What can hang from each mark:
pegu: baga gafav
mesuku: pegu
gafav: pegu
baga: bisa dapibag mesuku
minamip: kuziv zuga
ramimob: minamip pegu
dapibag: kuziv minamip zuga
dunobal: lura
lura: mesuku ramimob
bisa: pegu
kuziv: dapibag
zuga: minamip

Every row comes from one small tree of marks. The marks that hang from a mark follow it in brackets, in alphabetical order. Every link used is in the known rows. Which tree was each row made from?
In the rows, zero is written as 128.
Known rows:
ramimob[pegu[baga]]: [103 137 134 127 178 125 162 155 127 134 124 118 118 122 130  81 149  88
 125 143 110 139 135 130 115 112 124 133 168 174  97 144  86]
pegu[baga[bisa mesuku] gafav]: [157 146 149 149 145 152 175 138 154  69 133 152 106 163 114 137 138 110
 156  75 109 170 114  78 102 125 102 167 116 165 167 133  49]
ramimob[minamip[zuga] pegu[gafav]]: [142  83 134 154 138 141 202 127 148 142 103 166 107 118 114 105 161  89
  57 175 108 129 143 120 131 126 120 101 157 142 104 132 115]
baga[bisa]: [151  98 155 137 109 130 141 117 142 118 115 144 117 150 148 157 131 128
 113 103 132 148 118 123 129 158 135 146 116 145 131 123  90]
mesuku[pegu[baga[bisa dapibag] gafav]]: [174 122 172 171 115 148 180 135 156 110 114 144 109 144  97 137 129  86
  89 109 112 149  88 133  90 121 137 119 150 168 181 125  61]
zuga[minamip]: [151  83 156 121 120 103 127 126 150 119 124 127 109 112 121 129 143 119
  87 110 141 122 139  97 111 160 129 123 137 148 129 144 107]
baga[dapibag[kuziv zuga] mesuku]: [143  70 145 144 133  71 169 114 158 101 143 158 134 181 146 165 133 106
 115 119  95 145 118  92 110 163  90 156 154 202 197 138  66]
ramimob[pegu[gafav]]: [148 111 130 149 170 151 169 118 143 133  90 156 115 128 116  98 152  99
  86 136 106 129 127 134 136 101 117 130 129 159 109 131 107]
gafav[pegu[baga[bisa dapibag mesuku]]]: [134 120 189 163 121  99 156 140 110  91 130 139 129 183 109 133 140 100
 180  71 106 173 115  77 108 142 142 160 117 139 168 157  37]
lura[mesuku ramimob[pegu[baga]]]: [114 167 148 114 167 118 128 185 127 105 130 106 142 138 154  89 152  86
 123 118  60 140 155 109 125 117 113 135 166 210  53 161  89]
baga[bisa[pegu] dapibag[minamip zuga]]: [144  37 157 162  77 121 155 111 132 102  86 179 126 170 159  97 124  90
  50 114 128 154 117 136 104 173 146 149 153 198 198 133  65]
dapibag[kuziv minamip]: [149  73 147 122 173  90 129 109 170 117 129 135 130 157 138 124 143 110
  63 127 109 146 151 126 108 169 115 127 138 184 121 126 105]
minamip[kuziv[dapibag[zuga]]]: [124  35 184 117 165 107 187  95 181 178 134 152 132 137 145 113 122  85
  75 110 148 131 135 104 130 105  72 140 145 190 156 121  99]
ramimob[pegu[baga[bisa]]]: [117 135 147 139 156 131 173 145 131 120 108 123 113 136 141 100 143 106
 150 128 108 151 123 136 115 124 142 149 157 175 113 135  72]
lura[mesuku ramimob[minamip pegu]]: [139 127 136 106 132 115 138 166 134 105 110 135 141 143 172 113 156  90
  65 161  68 130 136 125 144 139 134 115 171 183  42 173 106]
zuga[minamip[kuziv[dapibag]]]: [150  47 206 106 150  95 150  88 187 155 134 127 124  97 101 116 130  94
 101  92 153 123 119  77 104 122 103 115 129 157 150 143 105]
baga[bisa[pegu[gafav]] dapibag mesuku]: [186 105 153 176  65 146 160 102 132  66 100 187 118 161 102 147 137  96
 137  83  99 172  56  99 110 149 127 161 114 148 209 136  46]
ramimob[minamip]: [142  88 132 118 117 121 143 138 151 117 123 144 120 139 137 142 147 102
  57 154 137 138 125 131 122 169 133 109 150 135 110 151 106]
pegu[baga gafav]: [140 135 143 138 161 153 156 160 165 114 139 135 108 135  97 106 148  91
  90  94 123 138 141 110 106 123 100 120 137 171 132 130  92]
gafav[pegu[baga[bisa dapibag[minamip]]]]: [130  79 199 161 142 105 141 146 128 112 106 142 130 181 112  82 139  90
 102  78 123 168 148 110  95 153 169 132 126 169 151 154  58]
baga[bisa dapibag[kuziv minamip zuga]]: [156  27 166 154 131  84 162 104 179 107 114 168 132 191 167 136 127 118
  65 108 106 144 137 123 100 185 135 138 148 228 194 124  75]
mesuku[pegu]: [149 106 153 134 136 121 146 114 132 147 121 125 118 131 135 145 132  96
  61 164 126 137 111 142 131 116 111 127 152 134 117 126 106]
baga[dapibag[kuziv]]: [155  80 155 132 126  88 130 119 164 117 135 137 135 150 121 168 141 108
 105 112 104 131 102 124 108 177 124 111 141 174 161 132  90]
baga[bisa mesuku]: [148 108 149 139 113 116 153 113 133  86 125 154 121 160 145 170 135 131
 154 103 117 172 107  76 126 151 116 181 109 138 157 134  64]
kuziv[dapibag]: [135  75 175 122 140 134 132 111 151 152 131 137 132 134 113 128 129 100
  97 115 153 137 110 116 115 135 116 141 128 151 127 120 106]
gafav[pegu]: [134  94 176 140 151 106 133 116 119 152 115 128 127 159 130 115 149 101
  89 120 131 138 159 132 149 130 128 124 121 113  96 137 111]
gafav[pegu[baga[bisa]]]: [133 123 186 148 146 119 149 135 124 134 122 119 117 170 137 118 144 104
 134  91 126 152 159 136 128 136 145 130 134 134 105 137  77]
gafav[pegu[baga[mesuku]]]: [109 143 172 136 168 105 153 141 114 119 144 117 123 168 121 107 152  88
 150  97 113 165 155  85 128 120 113 158 129 127 113 155  70]
baga[bisa dapibag[zuga] mesuku]: [140  67 153 157  95 105 174 126 137  87 116 173 127 180 156 166 122 121
 131  94 120 162 106  68 118 156 119 185 126 185 210 135  47]
baga[bisa dapibag[kuziv minamip] mesuku]: [167  67 166 147 128  77 147  98 162  64 124 169 140 187 133 157 135 122
 135  91  83 180 100  73  84 180 134 165 114 194 194 140  51]
kuziv[dapibag[zuga]]: [124  51 172 130 145 126 161 109 156 170 133 149 131 151 149 114 119  95
  70 129 162 125 136 114 126 130 102 153 150 181 138 118 104]
dunobal[lura[mesuku[pegu[baga gafav]]]]: [145 130 135 154 149 132 143 169 139 122 153 126 132 126 130 128 148  65
  54 109 104 129 129 136 101  84  93 112 141 189 113 128  87]
dunobal[lura]: [130  82 130 128 103 110 110 155 114 128 135 141 136 130 149 129 148 110
  75 103 152 136 123 125 123 140 107 143 108 157 129 120 101]
minamip[kuziv[dapibag] zuga]: [119  44 203 119 136 106 172  97 174 189 138 137 129 109 107 135 133  81
 108 115 143 140 132  72 121 126  75 118 130 146 137 104 107]

Which tree is each row?
[133 111 196 162 119 105 147 147 122 120 118 127 127 170 116 120 139  96
 139  76 123 154 130 122 112 147 159 125 130 144 148 147  61]  gafav[pegu[baga[bisa dapibag]]]
[144  36 186 122 135 111 163 102 166 156 130 139 121 129 139 106 125 109
  61 111 172 106 149  91 104 133 111 140 153 184 156 136 113]  kuziv[dapibag[zuga[minamip]]]
[133 125 136 114 105 103 114 167  88 133 107 139 146 128 176  78 148 107
  81 121 116 136 117 124 141 133 106 168 132 182  82 135 103]  dunobal[lura[ramimob[pegu]]]
[153 145 150 151 163 151 172 141 156 134 132 127 106 127 105 111 140  74
  61 140 114 136 121 140 106  92 103 113 160 157 128 125  91]  mesuku[pegu[baga gafav]]
[129 110 147 119 111 107 156 164 134 122 113 132 139 131 168 122 157  84
  73 164  68 131 163  94 141 155 118 104 173 171  44 153 113]  lura[mesuku ramimob[minamip[zuga] pegu]]
[121  18 171 125 167 122 157 110 160 156 121 159 137 161 151  76 123  90
  34 127 156 140 152 105 108 133 112 157 146 204 145 122 104]  kuziv[dapibag[minamip zuga]]
[184 113 166 159 136 124 166 129 188  93 136 145 115 163 103 152 141 107
 123  69  93 144 102 127  80 161 129 109 139 196 183 127  62]  pegu[baga[bisa dapibag[kuziv]] gafav]
[162 139 162 116 119 110 120 142 138 125 128 112 140 146 163 151 136  92
  58 142  79 134 131 121 138 129  98 120 151 169  68 138 106]  lura[mesuku[pegu] ramimob]
[170 109 160 149 132  77 151  96 146 107 142 141 136 154 122 180 131  92
 113 148  82 159  81 110 105 138 104 138 152 157 174 137  71]  baga[dapibag[kuziv] mesuku[pegu]]
[161 132 149 148 159 105 167 140 175  76 159 146 120 166  87 148 146  93
 137  79  76 156 105  78  80 139  99 134 138 191 192 142  54]  pegu[baga[dapibag[kuziv] mesuku] gafav]
[153 127 169 143 125  87 159 130 163  70 154 140 125 173 124 177 135 113
 185  75  84 169  91  81  84 171 125 153 142 187 192 140  34]  pegu[baga[bisa dapibag[kuziv] mesuku]]
[158 127 159 166 116 136 174 144 152  59 131 161 116 166  93 140 137 104
 159  55 105 172  90  63  81 141 121 160 115 177 210 142  34]  pegu[baga[bisa dapibag mesuku] gafav]
[111 155 136 111 144 102 115 207 100 110 142 113 156 130 172  77 155  85
 102 100  83 136 147 115 119 117 103 149 151 219  59 150  87]  dunobal[lura[mesuku ramimob[pegu[baga]]]]
[158 128 160 150 139 160 166 147 163 102 123 142 103 145 116 126 140 111
 111  80 125 148 124 113 105 135 121 134 130 171 145 123  75]  pegu[baga[bisa] gafav]
[155 120 145  98 102 108 113 176 153  90 134 130 142 155 169 151 148 100
  56 129  87 135 142 109 133 178 122 103 157 169  64 166 107]  lura[mesuku ramimob[minamip]]
[172 139 163 161 147 158 183 125 158 123 117 134 103 141 120 129 134  94
  86 122 117 146 112 143 110 105 116 124 152 155 139 122  72]  mesuku[pegu[baga[bisa] gafav]]
[191 142 162 137 133 131 136 137 157 116 116 132 135 146 141 143 138  86
  38 127  69 129 131 118 144 110  92 112 141 173  82 133 109]  lura[mesuku[pegu[gafav]] ramimob]
[161  68 155 154 113  77 178  99 159  88 132 170 127 192 165 185 128 126
 145 101  96 153 111  90 112 170 109 165 141 200 210 129  55]  baga[bisa dapibag[kuziv zuga] mesuku]
[150 144 135 145 127 165 154 142 146 113 127 134 103 131 100  92 149  72
  85 108 118 143 114 143 104 125 108 115 160 159 131 131  83]  bisa[pegu[baga gafav]]
[102  83 180 157 146 102 164 160 128 147 133 130 127 176 134  92 140  76
  91 100 127 132 170 124 125 131 127 125 164 181 154 151  74]  gafav[pegu[baga[dapibag[zuga]]]]
[143 157 134 145 131 153 161 138 133  82 137 148 106 137  99 105 150  73
 127 103 101 165 102 103 101 117  89 151 145 148 160 140  61]  bisa[pegu[baga[mesuku] gafav]]
[113  79 138 136 127 117 186 128 128 148 106 146 118 118 136 111 157  88
  75 194 117 132 144 117 132 150 127 112 171 136  89 139 115]  ramimob[minamip[zuga] pegu]
[188 106 147 160  83 166 153  98 140 108  94 166 109 145 123 130 141 102
  93 106 122 148  93 154 126 142 124 127 126 133 146 118  88]  baga[bisa[pegu[gafav]]]
[158 125 161 165 140 141 169 147 156 122 129 136 116 129  84 121 137  69
  63 121 110 141  94 128  89 110 117 108 156 169 169 135  74]  mesuku[pegu[baga[dapibag] gafav]]
[122  96 138 116  70  99 147 175  92 141 114 147 136 123 181  86 160  99
  46 156 124 133 136 112 139 161 111 138 160 164  77 132 113]  dunobal[lura[ramimob[minamip[zuga] pegu]]]
[137 152 138 140 163 144 170 152 150  83 147 142 111 146 100 125 146  94
 128  91 106 163 127  71 102 116  87 160 126 165 155 139  64]  pegu[baga[mesuku] gafav]
[140 135 148 154 138 131 167 163 150  75 145 156 122 152  75 127 139  85
 130  69 101 161  99  57  88 130 106 151 123 178 192 150  48]  pegu[baga[dapibag mesuku] gafav]
[195 106 168 181 102 132 180  98 142  87 100 176 116 157 105 170 131 105
 110 113  98 168  65  90 114 120 121 157 116 147 202 130  54]  baga[bisa dapibag mesuku[pegu[gafav]]]
[163  62 154 122 146  80 155 103 182 133 140 132 109 143 163 145 139 122
  70 130 123  96 172 126 115 158 103 115 170 196 152 133 114]  dapibag[kuziv zuga[minamip]]
[105  70 142 122 148  99 205 119 157 160 110 145 116 106 137 116 158  75
  86 183 105 138 145 111 141 122 100  97 168 142 108 143 109]  ramimob[minamip[kuziv zuga] pegu]
[132 109 139 160 144 129 195 162 157  87 144 171 118 168 107 117 133  86
 106  84 107 150 124  62  93 117  90 163 144 210 211 146  49]  pegu[baga[dapibag[zuga] mesuku] gafav]
[171 124 144 154 152 135 172 104 146 110 118 153 116 143 109 144 139  91
  79 141 102 156 100  98 127  91  85 154 129 133 150 129  88]  baga[mesuku[pegu[gafav]]]
[138  52 150 127 176  87 157 105 178 130 126 149 126 176 175 111 137 109
  35 140 111 136 178 129 117 156  98 135 158 214 145 123 106]  dapibag[kuziv minamip zuga]
[139 113 143 110  87  99  83 184 117 109 143 129 158 146 180 137 146 106
  72  78 104 134 139 104 132 157  94 147 113 194  83 136 103]  dunobal[lura[mesuku ramimob]]
[130 144 149 136 131 124 158 143 132  77 143 135 116 158 137 146 137 117
 172  85 110 181 116  76 104 146 117 177 126 159 150 141  47]  pegu[baga[bisa mesuku]]
[114  28 190 132 139 120 146 108 151 164 126 148 136 132 109  90 131  87
  68 121 150 150 149  69  97 158 110 141 127 162 130 106 109]  kuziv[dapibag[minamip[zuga]]]
[118 113 131 149 157 149 204 156 152 134 123 144 101 115 106  80 165  72
  73 162 106 131 151 110 108 117 120  97 181 162 101 138  97]  ramimob[minamip[zuga] pegu[baga gafav]]
[120 167 148 109 155 121 144 179 119 119 115 112 128 134 148  67 143  91
 114 124  95 145 138 112 126 129 118 151 170 190  76 149  89]  lura[ramimob[pegu[baga]]]
[107  44 179 118 153 104 206 101 168 186 120 147 130 101 121  97 146  66
  92 173 129 135 123 103 128 114 101 103 167 148 111 138 111]  ramimob[minamip[kuziv[dapibag] zuga] pegu]
